Every row comes from one small tree of marks. The marks that hang from a mark follow it in brackets, in alphabetical order. Every link used is in the known rows. Which tree was each row made from?
Known rows
gefu{nafu{mupa{bepab}} sutu}: [ -4  -4  10   5  -4 -12   4   5 -12   5  -2  -5 -14   4   6  12  -2   8
   9   0 -15  -4  17  -1  13   0   8   0  14  -6   6  10 -19]
mupa{fizekam}: [  3 -11  11 -19   1  -4  11  -1  -7  -8   2   1 -10  -2 -10   5   6  14
   0   1  11  -3  -5  -6   5   4   3   2   4   9   2   1   8]
dunob{mupa{fizekam}}: [  6 -14   2  -4   1  -2   7  -2  -3  -4   5  -3 -14  -1 -14   5   8   7
  11  -1  38  -5  -4  -4   7  13   6   3  -1  12   0   1   0]
gefu{sutu}: [  3  -6  17  -9   3  -9  12  -2 -12  -2  -2   5 -12  -9   0   7   9  16
  -1  -4 -11  -4   4  -8   7  -2   3   3   8  -5   9   2  -3]
zazava{lemo}: [ -5  -9 -11 -29   9   7   8  -2  -8  -5  -4   8 -11   0   3  15   3  15
 -12  -9  -4  -7   4   3  -4  -2   3  10  -1  -6   1   4  14]
gefu{sutu{mupa zakilek}}: [  5  -3  27  -6   0  -3   5   1  -6  -2  -7   9 -10 -16  12   4   6  11
  -9   2 -30   2  19  -7   6  -2   8   5   5   8   9   2   1]
budar{gefu{nafu} mupa}: [  6 -17   1   0  -6  -3  -6  -1   4   8 -12   0  -2  25  -1  19   6   6
 -26   1  24   3   7   3 -10  -1  10  -8  -8 -12   2  -1   4]
bepab{mupa{fizekam} musus}: [  0 -14   5 -10   5  15  17  -1  -3  -6  -2   5 -13  -3  -9   5   5   9
  -1   2 -23  -6  -2  -7  10  -2   2  -2   4  16  -1   1   2]
zazava{mupa}: [ -8 -14  12 -15   6  -5   8  -5  -6   2  -9   3 -17  -2  -9   6   9   9
   6   1   9  -5  -8  -2  -3   3   1   0   3   0   0  -3  -5]
sutu{gefu mupa}: [ -1  -8  11 -10   4  -3  11  -6   2   2 -13   9   3  -7  -7  12   7  15
 -10   4 -44  -2  -3  -8  14   4  13   1  -2  -5   0   5   8]
gefu{sutu{mupa{nafu} zakilek}}: [  4  -3  18  -3  -1  -4  -8  -2  -2  -2  -6   7  -6 -12  20   5   4   7
  -7   3 -34  -2  26 -11  13  -1  12   1  -2  -8   8  -4   4]
zazava{lemo mupa}: [ -9 -15  -4 -25  11   7   8  -3  -6  -2 -10   6 -19   2  -2  12   5  11
  -2  -6  15  -8  -2   4  -7   0   1   7  -2  -5  -3   0   4]
mupa{fizekam nafu{gefu{sutu}}}: [  8 -19  11   8  -2  -1  -5   1  -9  -5  -2  -4   2  -5   6   2   3  14
   2  -1  18  -9  10 -17  10   6   4  -6  -4 -16   5  -1  -5]
nafu{mupa{bepab{musus} fizekam}}: [-10  -8  -8 -11   1  -4  12  -1  -6  -2   1  -6  -6  -1  -5   3   3   2
  14   3 -16  -7  -3  -2  17   1   6  -3  14  12   3  10 -10]
dunob{mupa}: [  0 -10  -6  -6   5  -3   5  -6  -4   4   1   2 -13  -3  -8   8   8   8
   6  -3  21  -5  -2  -2  -1   9   7   4  -1   2   0   0  -3]
budar{mupa}: [  0 -15   1 -11   0  -8   7  -3  -1  -1  -5   3 -12  10  -8  16   9   9
  -8  -4   6  -4  -2  -1   4  -2   5   0  -1  -2   5   0   1]
zakilek{sutu{gefu{nafu{mupa}}}}: [  1  -6  14  -4   0 -11  -5   2   2  10 -11   0  -4   1  14   0   2   7
  -4   9  -3   0  16   6 -11   4  13  -7  -3  -2  -2   9  -1]
zazava{gefu{sutu} mupa{nafu}}: [ -2 -17  17   1   3   9  -3  -4  -6   3  -9  -1 -16   1   4   4   5   9
   8   2  25  -8  -1 -15   0   4   1   0  -3 -20   2  -8 -12]
sutu{gefu mupa zakilek}: [ -2  -3  22 -14   3 -11   4  -3   4   2 -16  10   1 -11   5   3   7  12
 -12   4 -38   2  10  -5   2   3  13   2  -3   3   0   4  11]
mupa{bepab fizekam nafu{gefu}}: [ -5 -12  -5  -4  -4  -9  -6  -1  -7  -3  -3  -5   3   9   2   4  -3  12
   8  -6   7 -10   1 -14   7   6   3  -5   0 -12   0   1  -4]
nafu{mupa{fizekam}}: [  0 -18  -3  -6   0   0   7  -1  -5  -7   2  -5 -10  -4  -8   5   3   8
   3   9  19  -4  -2  -3  12  11   7   0   2  10   2   3   0]
zakilek{sutu{mupa musus}}: [  7  -3  12 -24  -1  13   5  -1   1   0   1   9 -11  -7  19  -4   4   7
 -14   6 -24   1   1   3 -11  -6   5   1   3  17   2   5   2]
mupa{bepab{musus} fizekam nafu}: [ -8  -2  -6 -20   0  -9   2  -4  -5  -4   1  -2  -1   4   1   4   3   5
  13  -5 -27 -10   2  -9  16  -3   6  -5   9  -5   2   2   2]
budar{gefu{sutu} mupa{bepab nafu}}: [  5  -7  -4   9 -10 -28  -8   0  -3   6 -11   1  -6  21   7  19   7   7
  -8  -6  -8  -2  10 -13  17  -6   9  -5   0 -24  12  -3  -4]
fizekam{mupa{bepab{musus}}}: [-10   0  -8 -24   2   1  10  -3  -8   2   9   2  -7   3  -1   7   4   4
  10  -9 -25  -3  -7  -7   5  -7   6  -2  13   3   3  -1 -14]
zakilek{sutu{musus}}: [  5   1  13 -31   1   1   5   1  -3   1   3   6 -16  -4  20 -11   7   8
  -8   1  -1   0   1   5 -23  -7   0  -1   5  14   2   5   2]
mupa{bepab{musus} fizekam nafu{gefu}}: [-10 -11  -8  -8   1   0  -3  -3  -5   0  -3  -5   9   4   6   0   0   5
   9  -6 -12 -13   2 -11   7  -1   5 -10   5 -11   0   5  -7]
fizekam{mupa}: [  1 -10   0 -17   1   3   5  -3  -7  -3  10   3  -9   1  -5   9   4  10
   0  -3   9   0  -6  -8   0   3   6   3   0   3   2  -7  -3]
dunob{gefu mupa{bepab{musus} nafu}}: [-12  -5 -17  -4   1 -10  -7 -11  -4  16  -4  -1   0   9   6   6   4  -4
  22 -10   4 -15  10  -3   2   3  10   4   4 -13  -1  -1 -19]
mupa{bepab nafu{gefu{sutu}}}: [ -5  -7   2   5  -2 -16  -4   0 -13   4  -8  -1  -1   2  11   6   0  14
   7  -9 -19 -10  12 -15  10  -2   4  -2   5 -24   7   4 -14]
dunob{gefu{sutu} mupa{nafu}}: [  5 -13   3  12  -2 -12  -8  -8  -8  12  -2   0  -6   1   6   7   7   4
  17  -5  33 -11  18  -8   5  10   9   8  -4 -16   4  -6 -16]
nafu{gefu{sutu{musus}} mupa{fizekam}}: [  8 -22  10  11   0  13   6   5  -8  -2   5 -10  -7  -7   8  -7   3   7
   2   7  31  -5   3  -3   0   9   1  -5   5   9   6  12 -20]
bepab{musus}: [ -9  -5  -2 -24   8   5  11  -8  -5   1  -3   5  -2  -8   1   4  10   8
  -4  -2 -22  -7  -2   0  -3  -5   5  -3   7  -1   3   3   1]
fizekam{mupa{bepab{musus} nafu{gefu}}}: [-13  -9 -21  -6   2   9  -9  -5  -5   5   6  -3   8   8  10   5  -1   1
   9  -9 -15 -10   2 -13   2  -2   8  -8   1 -17   0  -5 -18]
budar{gefu{nafu sutu{musus}} mupa}: [ 15 -13  16   6  -8   2  -2   4   2   9  -4  -2  -9  21  13  10   8   4
 -25  -1  24   4  11   5 -10  -5   7  -8   0  -9   7   4  -7]
mupa{nafu{gefu}}: [ -6 -16  -7  -4   3   4 -10  -7  -4   1  -7   1   6   1   8   5   1  11
  -6  -2   5 -11   7 -10  -5   5   6  -5  -9 -23   0  -3   0]
sutu{gefu}: [ -4  -5  11 -16   6 -18  11  -4  -2   4 -11   7  -2  -4  -6   7   9  16
  -4  -2 -18  -3  -3  -6   1   3   7   0   1  -8   0   4   8]
lemo{zazava}: [ -7  -9 -17 -27  11   5  12   1  -4  -4  -2   6 -12   5   1  15   3  15
 -12  -8   0  -8   1   0  -5   1   2   9  -1  -8   0   3  10]
nafu{gefu mupa}: [ -8 -22  -8   5   5   7   0  -4  -6   3  -7  -3   1  -4   2   5   1   9
  -3   6  14  -8   1  -3  -4  10   5  -3  -4  -6   1   6 -13]
fizekam{mupa{nafu}}: [  0  -9 -12 -13   0   4  -7  -5  -4  -2  10   1  -5   5   2  10   1   7
   2  -1   3  -4   3 -13   5   4  10  -1  -8 -12   1 -15   2]

Which tree is each row?
[ -9 -21   1 -22  12  28   7  -2  -5   0 -11   3 -18   6  -1  11   1  12
  -6  -5  37  -8 -11  -1 -18   2  -1  11  -5  -6  -5   0   0]	zazava{gefu lemo mupa}
[-12 -20  -5 -21  13  24  11   1  -1   1  -9   2 -20  11  -2  10   1  11
  -5  -4  42  -8 -13  -3 -18   6  -2  10  -5  -8  -5  -1  -4]	lemo{zazava{gefu mupa}}
[ -8 -10 -13  -4  -3  -1 -11  -2  -7   3   6  -3   1  11   7   9  -4   8
   8  -8   2  -7   1 -16   3   3   6  -3  -3 -17   0  -7 -15]	fizekam{mupa{bepab nafu{gefu}}}
[  3 -24  -1  10   0  13  -3  -1  -2  -5  -5   0  -4   5  -2   6  -3  13
  -2   3   4 -10   6 -17   7   8   3  -5 -13  -5  -5  -5   1]	bepab{mupa{fizekam nafu{gefu}}}
[  6  -9  40   2  -6   1  -4   0  -6   9 -11   5  -4  -3  17   6   1   6
  -9   1   0   2  34   2 -10  -1  10   8   3   2   5   1 -12]	dunob{gefu{nafu sutu{mupa zakilek}}}
[  1  -6 -11  -2  -4 -16  -4  -2  -4  -1   4  -6 -11  11  -6   9   2   5
  23  -5  15  -9   2 -10  18  11   7   1   0  -2  -1  -1  -2]	dunob{mupa{bepab fizekam nafu}}
[ -5 -10  -4  -8  -3 -12  10   2  -9  -5   1  -6 -13   3  -9   6   0  10
  13   3   1  -4  -4  -4  18   7   5   1  10  13   3   8  -6]	nafu{mupa{bepab fizekam}}
[  5 -13  11  -4  -1   5   4   3   4   3   1  -9  -3   6   2  -2   2   5
  -2   8  14  -2   4   5   0  12  10  -7   0   6  -4  10  -1]	sutu{gefu{nafu{mupa{fizekam}}} musus}
[  6 -19   6   2  -3  -5   3  -6  -6   6   2  -3  -9   4 -12   4   7   5
  15  -2  61  -5   0  -2  -3  15   5  10  -1  11  -2  -1  -9]	dunob{gefu mupa{fizekam}}
[  3 -17  -4  21   3  -1 -11  -5  -6   7  -3  -3  -2  -4   9   6   5   7
   9  -4  22 -13  14 -11   3  11   7  -3  -8 -23   4  -2 -16]	dunob{mupa{nafu{gefu{sutu}}}}
[ -1   3  21 -27   5 -12   6   0   2   5  -7   6  -8  -5  16 -10  10   9
  -9  -2 -11   0   8   2 -20  -1   4  -1   2   8   0   7  10]	sutu{gefu musus zakilek}
[ -6 -28 -14  -3   8  13  -6   3   1  -4  -6  -5  -6  11   1   7  -1   8
   2  -3  45 -14   1  -7  -5  12   1  -3 -13 -18  -6  -4  -1]	lemo{zazava{mupa{fizekam nafu{gefu}}}}
[ -4 -11   5   1   4  -6   1  -1   2   8 -10  -2   1   3   0  10   2   9
  -3   7  -8  -3  10   2   2   9  14  -5  -3 -11  -3   7  -2]	sutu{gefu{nafu{mupa}}}
[  2 -12  15  15   1   1  -9   2  -6   2 -12   6 -10  -5  21   1  -1  11
  -6  -2 -14  -7  30 -16  -6  -1   4  -4  -9 -10   3  -4  -7]	bepab{mupa{nafu{gefu{sutu{zakilek}}}}}
[  4 -15  18  11  -6  -1  10   5 -10  -5  -4  -1  -3  -4  -3   8   0  16
   5  -2 -19  -3   1 -14  22   1   4   1  10   3   6  11 -16]	nafu{gefu{sutu{mupa{bepab fizekam}}}}
[ -3 -10   1  -3  -6  -4   4   5  -7  -2   2 -10 -10  12  -5  10  -4   6
   9   3   7  -3   7   1  10   7   8  -2  10   7   0   8  -9]	gefu{nafu{mupa{bepab fizekam}}}
[ -1 -14  -3  -6   3  14   4  -4   0  -6  -2   4  -8   1  -1   6   2   6
   1   3 -28 -11   7 -12  15   0   5  -6  -4   1  -3  -5   6]	bepab{mupa{fizekam nafu} musus}
[  5 -23 -10  12   1   6 -13  -5  -1   0   1  -7   1   3  -2   3   2   5
  10  -1  47 -12   5 -11   0  18   8  -5 -13 -10  -3  -2  -6]	dunob{mupa{fizekam nafu{gefu}}}
[ -3  -4  -3 -17  -5 -16   0  -1  -7  -7   2  -2  -7   8  -2   8   0  11
  11  -5 -11  -7   0 -13  17   2   5  -1   5  -5   2  -2   6]	mupa{bepab fizekam nafu}
[ 12 -14  15   3  -4   3   1  -1  -4  -9   0   1  -4  -6   1  11   3  12
  -1   6 -21  -6  10 -16  32   6  11   0  -1  -6   7  -3   4]	gefu{sutu{mupa{fizekam nafu}}}
[  4 -12  25   6   1   5   0   2  -6   1 -11   6  -1 -16  17   1   4  11
 -11   2 -15  -1  19  -8  -4   0   7   0   0   0   7   6  -9]	nafu{gefu{sutu{mupa zakilek}}}
[ 16 -12  29  -2  -6  19   9   6  -3  -6   7  -2 -10  -2   6   4   1   8
  -8   4  -6   1   9  -1  10   1   6  -1   7  10   3   7  -5]	gefu{nafu sutu{mupa{fizekam} musus}}
[ -7 -16  14 -12  -2   3  12   1  -7  -2  -6  -5 -20  10 -14   2   1  11
  15  -2  37  -3 -20 -11  -2   5  -3   4   8  10  -3   0 -13]	zazava{gefu mupa{bepab fizekam}}
[  2  -2  14 -23   2  13   4  -1   2  -2  -2   7  -9  -8  16  -4   4   5
 -15   3 -21   2   8   4 -13  -2   6   2   2  16   1   3   5]	sutu{mupa musus zakilek}
[  7 -20  -3  -4  -5  -8  -4  -2   2  -7   1  -4  -7  16  -6  14   6   6
  -2   0  19  -6   4  -8  18   5   8  -5  -8  -6   3  -8  10]	budar{mupa{fizekam nafu}}
[  4 -11  28  -1  -4  -5   2  -2 -13   9  -5   1  -6   3   6   9   4  11
   0  -5  21  -4  19   1  -9  -1   5   6   6  -9   4   0 -15]	dunob{gefu{nafu sutu}}
[-12 -17 -14   1   2   4   6   0  -7   1  -3  -8   3  -1  -1  -1   0   3
  11   2  -2 -10  -2  -3   7   4   5  -7  10   6   1  14 -19]	nafu{gefu mupa{bepab{musus} fizekam}}
[-11   0 -18 -19   0   1  -3  -5  -5   2   9   0  -2   7   6   8   2   1
  12  -8 -29  -7   1 -11  12  -5   9  -5   5 -12   2  -8  -9]	fizekam{mupa{bepab{musus} nafu}}
[  0  -8  25   0   2  -7  -1   2 -11   2  -9   4  -6 -12  16  -4   6  13
  -4  -3   9  -2  19  -6 -16  -1   2  -1   2  -2   7   5  -9]	nafu{gefu{sutu{zakilek}}}
[ 11 -21   2  -2  -7 -10   1   1   3  -2  -6  -1  -5  17 -11  13  10   8
 -18   4  37   3  -6  -5   3   3   7  -5  -6   4   5  -1   9]	budar{gefu mupa{fizekam}}
[  3   2  18  -2  -8 -20   0   3  -6   5 -16   9  -5  -2  14   6   4  11
 -13   0 -35   7  16  -9   4  -6  10   3   9   3  11   6  -3]	budar{gefu{sutu{mupa{bepab} zakilek}}}
[-17  -3 -14 -13   5  -3  10  -4  -6   4  -4  -2  -5  -2   1   5   4   2
  10   0 -34  -9  -1   2  11  -2   7  -2  15   1   4  10 -13]	nafu{mupa{bepab{musus}}}
[  4  -3  19 -14   1  -8   5  -2   3   4 -13  13  -2 -10   8   2   6  13
 -11   6 -42   1   3  -4   2  -1  12  -1  -3   4   0   7   8]	zakilek{sutu{gefu mupa}}
[ -3 -20  -1 -20   9   5  14   5  -2  -7  -3   0 -21   7 -10   9   4  11
   3  -2  35  -7  -8  -1   0   8  -1   5   0   4  -3  -1   3]	lemo{zazava{mupa{fizekam}}}
[ -6 -18  -2  -6  10  18   2   2  -3   2  -8   0 -19   9   9  12   0   9
   0  -4  32 -12   2 -12  -3   5   0   7  -7 -27   0  -6  -6]	lemo{zazava{gefu{sutu} mupa{nafu}}}
[  6   3  27 -19   1  -7   7   3  -8   0   0   4 -18 -10  22  -9   9   8
  -4  -4  -4   1  15   0 -15  -6   0   2  10  11   9   6  -1]	gefu{sutu{musus zakilek}}
[ -4 -26 -10 -13   8  24  -1   2   3  -6  -3  -4 -16  16  -1   8  -2   8
   2  -1  55 -11  -7 -11  -5  12   1   5 -11 -13  -7  -7   4]	lemo{zazava{gefu mupa{fizekam nafu}}}
[-10 -15 -16 -19  12   5  -2  -2   1   0  -8   3 -14  10   4  13   3   7
  -1  -4  12 -13   3  -3  -2   6   3   2  -9 -21  -3  -8   5]	lemo{zazava{mupa{nafu}}}
[  4 -17   1  10  -1   7 -10  -2  -9   1   7  -2   0  -1  11   7   1   9
   3  -4  16  -6  10 -18   5   4   7  -5  -7 -23   5  -9 -14]	fizekam{mupa{nafu{gefu{sutu}}}}
[ -2  -5   3 -15   0   1 -11  -5   3  -2  -8   7  -1  -6  15   6   2   6
 -11   5 -29  -3  20  -7   4   2  12   1  -7  -4   2  -6  11]	sutu{mupa{nafu} zakilek}
[ -6 -10  13 -16  -2 -16  12   1  -9  -3  -5  -3 -20   5 -16   4   5  10
  19  -2  10  -4 -12  -6   9   3  -1  -1  12  12   0   1  -8]	zazava{mupa{bepab fizekam}}
